Each row comes from the steps of one path. Every step used is in the known rows, and no mark comes twice. Write the path behind each row, first mark first.
In the rows, 128 means zero.
Known rows:
W, T, P: [122 136 116 114 129 141 103 104 129 182 105 126  98 151 145 149  89 120
 155 149 137 160 128 119 141 112 115  97 121 114 142 135 154 165 122 139
 125  83 145 113 179]
D, T, L: [140 146 140 136 127 149  96 153 181 179 142 126  99 147 156 140 156 132
 132 146 182 120 135 138 160  87 112 118 172 143 140 127 125 131 130 122
 115 168 121 136 125]
F, T, D, Q: [122 157 189 124 127 144 121 124 149 147 132 148  97 134 179 138  89 101
 126 113 118  92 111 144 110 130 115 124 131 145 153 125 116 149  91 103
 117 135 123  96 108]
T, G: [116 117 159 120 127 130 104 146 135 152  92 126  70 117 152 126 133 123
 129 149 136 156 121 129 119  51 106 109 139 114 147 131 126  93  76 108
 101 119 119 123 109]
D, Q, T: [130 153 168 132 142 171 115 164 109 121  90 127  91 119 211 137 132 106
 130 120 124 100 121 121 120 134 110 126 127 162 165  89 126 148  67 114
  90 131 147 116 102]
D, T, X, Q: [115 181 193 140 156 158 110 159  90 152  59  60  69 133 126 153 155 122
 163 137 187 155 101 147 123  68 135 133 168 157 124  85 133 113 128 161
 102 118 118 100 197]
U, M: [145 139 143 107 161 115  75 109 109 155  92 115 101 151 163 125  94 138
 111 136 107 121 128 124 131  75 121  94 124  90 161 130 156 146 137 143
  93 116 138 107 127]
Q, T, P: [114 147 123 116 151 138 112 132 115 139 129 127 129 115 144 152 105  99
 147 165 129 132 119 118 127 122 113 146 112 122 153 119 122 156 122 129
 120 126 148 132 164]
M, U, T, D: [152 156 161 153 130 126  95 128 111 165 151 142  82 146 124 139 104 125
 113 170 135  88 100 116 123  98 106 116  78 134 136 146 122 113 103  71
 100 116 113 109 140]
P, T, L, G: [130 138 136 134  96 163 119 158 203 232 123 177 166 121 176 120 119 155
 131 147 147 128 131 122 139 105 100  68 143 162 124 132  87  86 108 144
 143 171 150 153 104]
P, T: [112 143 181 124  93 133 103 146 147 181 112 131  86 142 180 139  93 147
 132 130 141 109 135 123 152  89  93 108 152 158 122 131 116 114 124 150
 108 132 156 129 149]
X, Q, T: [141 166 178 119 156 126 115 170  95 119  76  95  84 117 167 133 139 107
 151 124 149 120 102 125 122 130 114 150 105 148 133  96 120 118  99 124
  87 133 142 113 163]
Z, W, Q: [114 143 112 106 147 128 104 135 122 119 115  99  75 146 187 135 130  70
 141  80 147 219 117 136 144  90 113  96 140 159 132  95 151 149 136 130
 139 121 118 103  97]
Z, W, Q, T, U: [124 158 106 103 173 141  94 125 139 111  72  84  78  85 188 129 136  68
 149 128 143 188 111 130 153 135 100 119  94 122 119 120 123 160 149 114
 126 141 105 131  95]
U, T, D: [131 177 170 135  94 121 107 139 124 150 156 131  98 144 147 149  93 119
 115 162 146 107 126 139 122  89 108 127 138 116 144 124 106 117  99  90
 119 123 131 123 143]
W, Q, T, L: [126 150 156 122 152 150 123 170 169 137 105 141  91 128 190 132 161  93
 149 152 159 104 111 119 125 145 119 135 102 153 144 107 126 122 117 123
 113 163 130 159  72]
D, Q, T, P: [112 153 135 132 155 174 119 146 106 147 124 132 117 113 192 143 104  81
 146 157 118 122 124 135 125 137 118 139 113 160 171  99 113 164  86 134
 127 124 147 126 132]
W, T: [141 141 159 114 121 134  97 121 119 156  69 122  76 149 162 141 102 146
 135 113 145 132 128 105 139 103 109  90 137 117 140 127 158 151 103 121
  93  94 141 101 153]
G, T, Z: [122 117 158 142 164 102 113 123 137 141 129 140 138 140 142 130 110 104
 124 108 152 136 128 127  93  70  98 139 175  97 148 110  90 104  83 117
  85 139  87 119 156]
M, U, T, Z, W, Q: [131 150 130 161 196 141 103 157  92 144 148 112  84 140 171 124 120  66
 136  99 163 186  93 124 120 117  81 112 102 117 119 103 113 111 114 101
 115 145  56 128 129]
U, T, P, Z: [108 158 132 124 102 128 105 158  98 203 220 119 139 134 111 145  96 102
 157 172 136 162 139 110 191 106  77 150 126 121 151 129 125 130 118 156
 147  95 128 156 168]
M, U, T: [148 140 167 154 142 153  91 145  86 181 129 117  81 143 143 150 126 132
 116 139 126 118 106 110 137  96  96 121  94 141 128 133 122 112  96  93
 104 115 140 109 148]
D, T, U: [139 152 127 122 144 141  71 104 157 180 111  95  79 108 145 145 145 137
 134 167 159 144 118 140 167  77 115 110 159 121 119 145 125 160 139 116
  98 150 110 112 147]
Q, T: [135 137 166 116 139 132 102 147 115 117  96 123 107 124 167 144 119 120
 127 136 140 103 116 109 129 114 105 128 135 130 144 111 130 137 104 102
  87 127 144 125 129]
W, Q, T: [123 159 173 115 151 136 115 163 112 116  80 116  75 126 197 141 155 101
 158 133 149 121 103 109 121 131 123 135 111 142 138 102 135 124 114 123
  93 150 134 123 111]
T, P, Z: [110 126  95  98 113 115  98 136 114 182 186 141 130 135 103 130 103 102
 162 159 127 175 130 117 192  82  97 130 122 145 152 124 166 154 127 168
 125  92 120 133 146]
M, U, T, P: [120 146 131 158 160 154  95 127  86 206 155 125 118 146 119 158 107 106
 133 170 122 141 107 117 137 105 102 133  84 134 141 144 121 135 116 118
 135 108 143 121 174]
W, Z: [116 128 105 104 135 109 114 107 116 136 113 106 101 134 170 132 113 124
 120 122 119 121 117 117 146  93 122 110 116 141 143  92 150 135  92 134
  97 100 121 113 132]
P, Z, W, Q: [115 138 103  86 117 108  96 169 124 122 159 109  92 136 156 112 132  75
 160  95 155 211 126 113 191  92  91 107 124 166 129  95 176 146 141 149
 131 110  98 124  82]
D, T, L, G: [146 144 118 131 136 164 101 155 196 208 143 154 164 127 141 127 161 144
 133 148 178 145 129 128 137  97 125  78 171 149 132 127 106 130 109 124
 132 183 114 123 107]
F, T: [113 131 197 110 139 129 109 122 125 147 120 114  99 138 146 158 104 120
 129  89 119 133 113 122 119 110 102 132 162  95 134 127 127 139 121 123
 117 125 140 109 136]
X, T: [127 137 180 111 118 121 106 154 145 143  93 148 113 146 141 155  70 116
 146 124 123 118 140 130 136 108 102 129 150 137 164 108 146 123 117 116
 112 121 143 106 155]
Z, W, Q, T: [121 154 143 106 155 130 107 162 118  92  99  92  93 119 196 135 130  69
 145  89 150 178 109 118 132 134 108 119 122 138 126  92 134 151 138 116
 123 145 125 114  99]
L, G, T, P, Z: [101 126  76 116 135 115 110 134 144 224 202 158 252 113  84 123 133 112
 167 146 135 196 132 102 142  85 111 124 121 144 147 124 109 126 106 161
 134 139 124 114 147]
M, U: [142 108 145 133 146 138  85 111  98 152  95 141  79 147 130 137 122 128
 122 122 120 125 103 117 147  75 115  99  93 158 137 129 169 132 108 101
  89 118 130  84 130]
X, T, U, M: [143 152 149 106 160 118  67 108 155 176  49 129 112 118 147 130  56 135
 136 176  96 102 137 140 140 114 102 111 102  69 167 155 139 150 152 132
  99 123 118 135 135]
D, T, Z, W: [133 135 122 130 165 131  88 151 142 127 156 106 106 139 165 127 105  97
 121 102 197 190 132 134 145  79  88 103 207 102 119 106 116 153 134 109
 112 149  51 121 156]
P, T, Z, W, Q: [108 147 151 129 144 118 117 168 151 143 123 126  87 133 218 113  90  81
 151  92 175 182 122 133 140 101  79 101 159 142 116 104 105 111 136 158
 124 151  62 147 137]
X, T, G: [120 128 199 119 114 128 112 176 160 148  69 143 101 127 143 144  87 117
 148 157 125 121 137 126 101  91  96 118 145 115 165 128 125  78  86  95
 110 123 120 118 137]
X, Q, T, L, G: [149 157 123 125 163 158 130 183 155 167  98 141 161 108 156 113 168 113
 149 136 158 139 102 129 111 152 123 112  98 146 134  98 102 104  83 120
 121 168 136 136 104]
L, G: [125 126 115 110 136 142 106 128 126 175 117 147 156 133 141 125 127 135
 135 109 123 176 119 124 125  76 127  73 144 142 144 109 132 128  87 125
 119 132 145  95 118]
D, T, X: [110 156 182 134 140 163  98 138 121 157  80  78  87 140 126 161 139 135
 135 144 172 143 120 136 129  49 123 114 188 138 141  99 134 134 133 142
 107 119 124 107 170]
F, T, U: [111 138 174 107 156 134  93  84 153 172  98 109  94  99 131 142 115 117
 139 124 113 138 105 133 144 115  95 133 134  78 120 161 113 148 134 119
 113 126 129 123 134]

Write each row's path:
[106 158  78 113 112 133  96 159 100 182 229 102 163 127 117 135  73  72
 147 137 148 224 148 117 194 104  55 135 127 112 128 117 125 160 150 153
 166  81 116 152 151]	U, T, P, Z, W
[119 128 101 123 173 121 111 144 123 106 123 114  82 143 188 114 109  57
 144  82 159 207 119 140 132  88 108 105 153 114 137  83 131 131 115 132
 125 131  55 126 110]	T, Z, W, Q
[155 137 118 162 163 183 101 149 153 238 145 170 162 127 129 128 145 137
 118 147 139 130 110 112 126 118 105  80  90 145 130 140 100  98  87  92
 138 157 137 132 100]	M, U, T, L, G
[122 161 154 150 125 128 110 124 153 141 120 146 131 143 173 129 111  99
 126 134 131  99 131 145  91  87 122 127 146 179 161 106  96 130  73  96
 102 136 126  91 114]	G, T, D, Q
[ 98 134 148  97 123 119 115 135 123 187 195 138 147 121 101 138  93  95
 163 137 122 150 121 106 163 130  86 159 120  95 133 141 134 159 140 165
 132 104 120 138 155]	F, T, P, Z
[118 116 151 115 179 124 117 126 136 116 149 117 128 125 155 128  64  73
 124  52 147 190 118 132 113 114  65 125 185  65 117 113 102 151 126 115
 121 126  69 126 137]	F, T, Z, W
[ 99 148 190 134 102 160 112 146 120 175  68 108  93 133 153 148  89 145
 140 138 144 118 119 127 135  61  99 108 157 155 132 120 120  97 126 165
 117  96 142 139 164]	P, T, X
[156 165 136 124 195 171  69 111 121 152  49 106  93  85 213 109 104 117
 115 171  92  97 117 137 127 140 103 112  77 100 167 136 114 173 113 134
  76 138 118 144  93]	D, Q, T, U, M
[131 118  97  87 105 109  85 152 110 135 160 115 121 132 125 112 104  98
 132  93 142 210 139 112 200  71  75 107 141 145 128 105 167 157 131 139
 123  88 104 118 102]	P, Z, W
[137 129 133 122 116 159 119 166 198 188 112 187 187 140 139 136  99 125
 147 142 132 126 146 133 131 129 113  83 136 147 165 110 122 111  97 114
 146 161 137 131 108]	X, T, L, G
[146 162 157 112 124 109 107 141 146 107 117 151  96 124 151 131 103 118
 115 165 142  78 121 123 115 117 116 129 107 126 140 120 126 136 105  73
  91 137 125 124 124]	Q, T, D
[124 148 180 167 164 181 100 135  67 169  85  91  90 135 107 160 110 128
 121 146 132 128  91 116 123  75 101 121 103 136 139 116 132 102 103 117
 110  91 139 116 161]	M, U, T, X
[141 138 121 137 182 160 116 168 114  89 122 124 113 110 223 110  87  61
 117  88 147 155 130 137 118 135  80 117 148 132 152  74 103 159  72 106
  98 132  70 136  98]	D, Q, T, Z, W
[122 134 133 131 127 123 108 148 150 144 126 127 114 128 193 112  61 102
 123  99 164 176 135 129 150  92  67  99 180 123 112 108  95 121 131 142
 120 136  76 141 148]	P, T, Z, W
[100 160 120 100 141 121 116 171 118 153 163 128 118 111 147 123 144  79
 185 171 148 145 108  96 166 148 109 161  75 144 145 118 148 144 133 159
 117 136 114 151 129]	W, Q, T, P, Z
[126 139 156 111 118 131  92 115 164 160  72 130 105 113 133 149  76 116
 152 165 114 129 134 145 157 105  93 121 123 117 157 137 138 139 124 110
 115 120 124 121 151]	X, T, U
[138 150 134 111 154 132  90 112 133 137  80 112  83  85 155 136 132 119
 134 166 126 117 112 122 143 116  99 129 106 105 132 133 117 148 114 103
  88 135 122 137 125]	Q, T, U
[117 146 151 119 106 130  88 112 159 202  86 121  85  97 170 131 102 143
 134 160 135 119 125 135 166  82  93 105 130 141 117 153 111 122 129 140
 105 129 138 140 143]	P, T, U
[164 146  63  83 149 122  46  97 142 183  88  91 105 103 131  92  85 136
 126 138 126 180 144 102 203 113  68  63  83  53 119 167 174 195 165 151
  90  79  81 134 109]	P, Z, W, T, U, M
[142 128 161 169 174 138 100 150  85 176 149 138  95 140 144 127 100 116
 116 138 140 119  98 116 114 102  89 128 109 102 137 124 104 102  78  94
  86 134  84 135 162]	M, U, T, Z
[120 136  78  95 132 123  98 159 112 135 184 116 162 103 116 122  86  68
 144 143 140 188 138  99 188 128  73 141 105 123 128 113 143 176 141 140
 138 104 110 148 135]	Q, T, P, Z, W
[148 178 101 102 210 132  68 107 137 126  58  81 102  93 199 111 126  82
 132 143 120 173 110 127 140 145 100  99  77  77 131 138 123 175 176 135
 110 139  99 148  82]	Z, W, Q, T, U, M
[141 125 120 120 176 127 111 154 121  87 124 120 121 109 175 112  90  74
 118  97 158 170 122 121 117 119  78 125 149  84 131  90 110 143 108 102
 101 132  74 142 126]	Q, T, Z, W
[153 151  92 106  81 131  94 151 150 141 136 136  99 135 171 103  77 100
 130 109 151 156 144 112 174 133  83  69 109 159 138 112 168 181 101 106
 107  85  86 105  88]	P, Z, W, T, D, Q
[154 152 108  99 107 115  93 107 159 126 100 125  87 151 147 126  71 111
 121 115 160 166 137 127 146 106  98  63 133 117 120 131 145 166 132  80
 119  82 102  94 135]	Z, W, T, D
[114 157 183 125 161 165 118 152  94 112  55  95 100 115 132 154 117 117
 136 142 141 115 106 119 110  88 109 129 135 118 150  93 133 123 106 125
 100 106 137 132 144]	Q, T, X
[135 156  77 111 168 166 125 177 183 137 108 141 167 103 187 113 165  80
 145 110 166 188 120 121 128 152 113  80 108 149 126  91 108 132 119 119
 154 175 122 136  52]	Z, W, Q, T, L, G
[ 99 165 213 125 166 154 135 135  82 148  55  66  91 130 117 156 121 101
 164  94 132 153  86 142 113 109 108 146 145 126 126 101 121 117 126 161
 115  97 135 110 184]	F, T, X, Q
[131 165 129 105 134 107 108 149 152  81 112 124  91 123 177 128 113  66
 133 130 159 155 109 127 122 133 111 117 104 138 128 105 117 149 145  83
 121 147  91 115  92]	Z, W, Q, T, D
[148 143 114 142 151 201 126 174 171 176 113 174 166 101 209 113 150 114
 126 136 134 122 123 128 115 154 117  85 114 171 161  95 103 131  49 106
 124 179 142 139  57]	D, Q, T, L, G
[126 152 195 128 160 125 123 189 102 133  58  98  71  96 172 124 155 110
 147 160 158 124 100 122  94 117 105 146 102 125 127 112  95  79  70 101
  77 147 120 129 136]	X, Q, T, G
[125 164 167 129 142 158 122 137  76 147   9  70  64 138 126 150 122 132
 166 112 154 150 109 127 118  95 118 103 121 132 126  93 156 125 101 153
  93  66 132 103 194]	W, T, X, Q
[124 129 174 118 140 151 118 138 177 174 132 136 117 126 146 137 115 109
 135 109 130 116 115 130 134 118  97 130 153  99 132 134 121 134 126 122
 129 141 139 139 114]	F, T, L
[134 138 149 137 158 128  94 152 140 154 146 128  91 143 160 129 130 126
 132 139 192 127 122 133 132  77 107 125 197 107 139 111 119 132 107 122
  82 154  65 125 165]	D, T, Z
[112 144 131  98 143 122 107 213 126 116 125 110  96  87 174 107 156  74
 160 136 169 187 119  91 150 120  73 129  99 121 113 117 131 103 111 118
 105 143  76 150  62]	P, Z, W, Q, T, G
[121 126 127 131 149 129 105 121 152 182 114 149 203 128 136 137 138 130
 131 101 138 174 128 114  94  82 121  99 166 143 138 114  92 108  83 117
 119 150 146  91 131]	L, G, T
[148 134  73  85 112 124  73 111 146 166 111  95  95  96 123 111 100 120
 149 127 151 205 136 109 220 109  63  78 107 109 105 149 163 186 138 129
 103  76  84 133 117]	P, Z, W, T, U
[104 154  98 110 171 144 116 141 120 114 122  97 124 119 178 142 114  45
 162 123 146 208 118 129 137 145 111 128 105 137 129  98 119 168 155 139
 157 132 125 129 134]	Z, W, Q, T, P
[151 179 167 117 133 101 122 157 117 101  97 123  82 124 150 122 129 100
 139 159 155  93  96 136 104 132 124 145 101 140 126 106 114 120 104  85
  80 134 117 107 154]	X, Q, T, D
[131 160  84 101 142 117 111 174  93 131 163  91 148 104 121 117 107  56
 166 130 153 200 121 117 183 148  80 157  89 142 120  93 133 163 140 151
 129  98 105 141 161]	X, Q, T, P, Z, W
[ 97 124  99  84 129 124 108 127 126 165 207 114 165 119  96 135  75  70
 153  97 127 216 128 114 185 127  63 138 139  96 117 135 136 183 161 157
 161  96 108 133 150]	F, T, P, Z, W
[132 117 103 118 160 115 102 130 128 112 143 122 105 133 155 113  74  74
 121  79 150 202 136 139 139  71  85 101 169 108 138  90 126 145 114 117
 118 108  71 120 129]	T, Z, W
[106 133 160 114 186 126 128 142 132 116 137 113  93 133 177 121 100  59
 156  57 160 201 103 133 116 129  92 124 161  85 118 107 106 137 142 131
 131 143  59 126 121]	F, T, Z, W, Q
[135 163 173 128  94 139 112 157 166 131 102 170 102 146 175 136  55  99
 142 151 115  72 141 149 116 123 120 116 128 181 184  95 135 141  87  87
 107 130 121  99 123]	X, T, D, Q
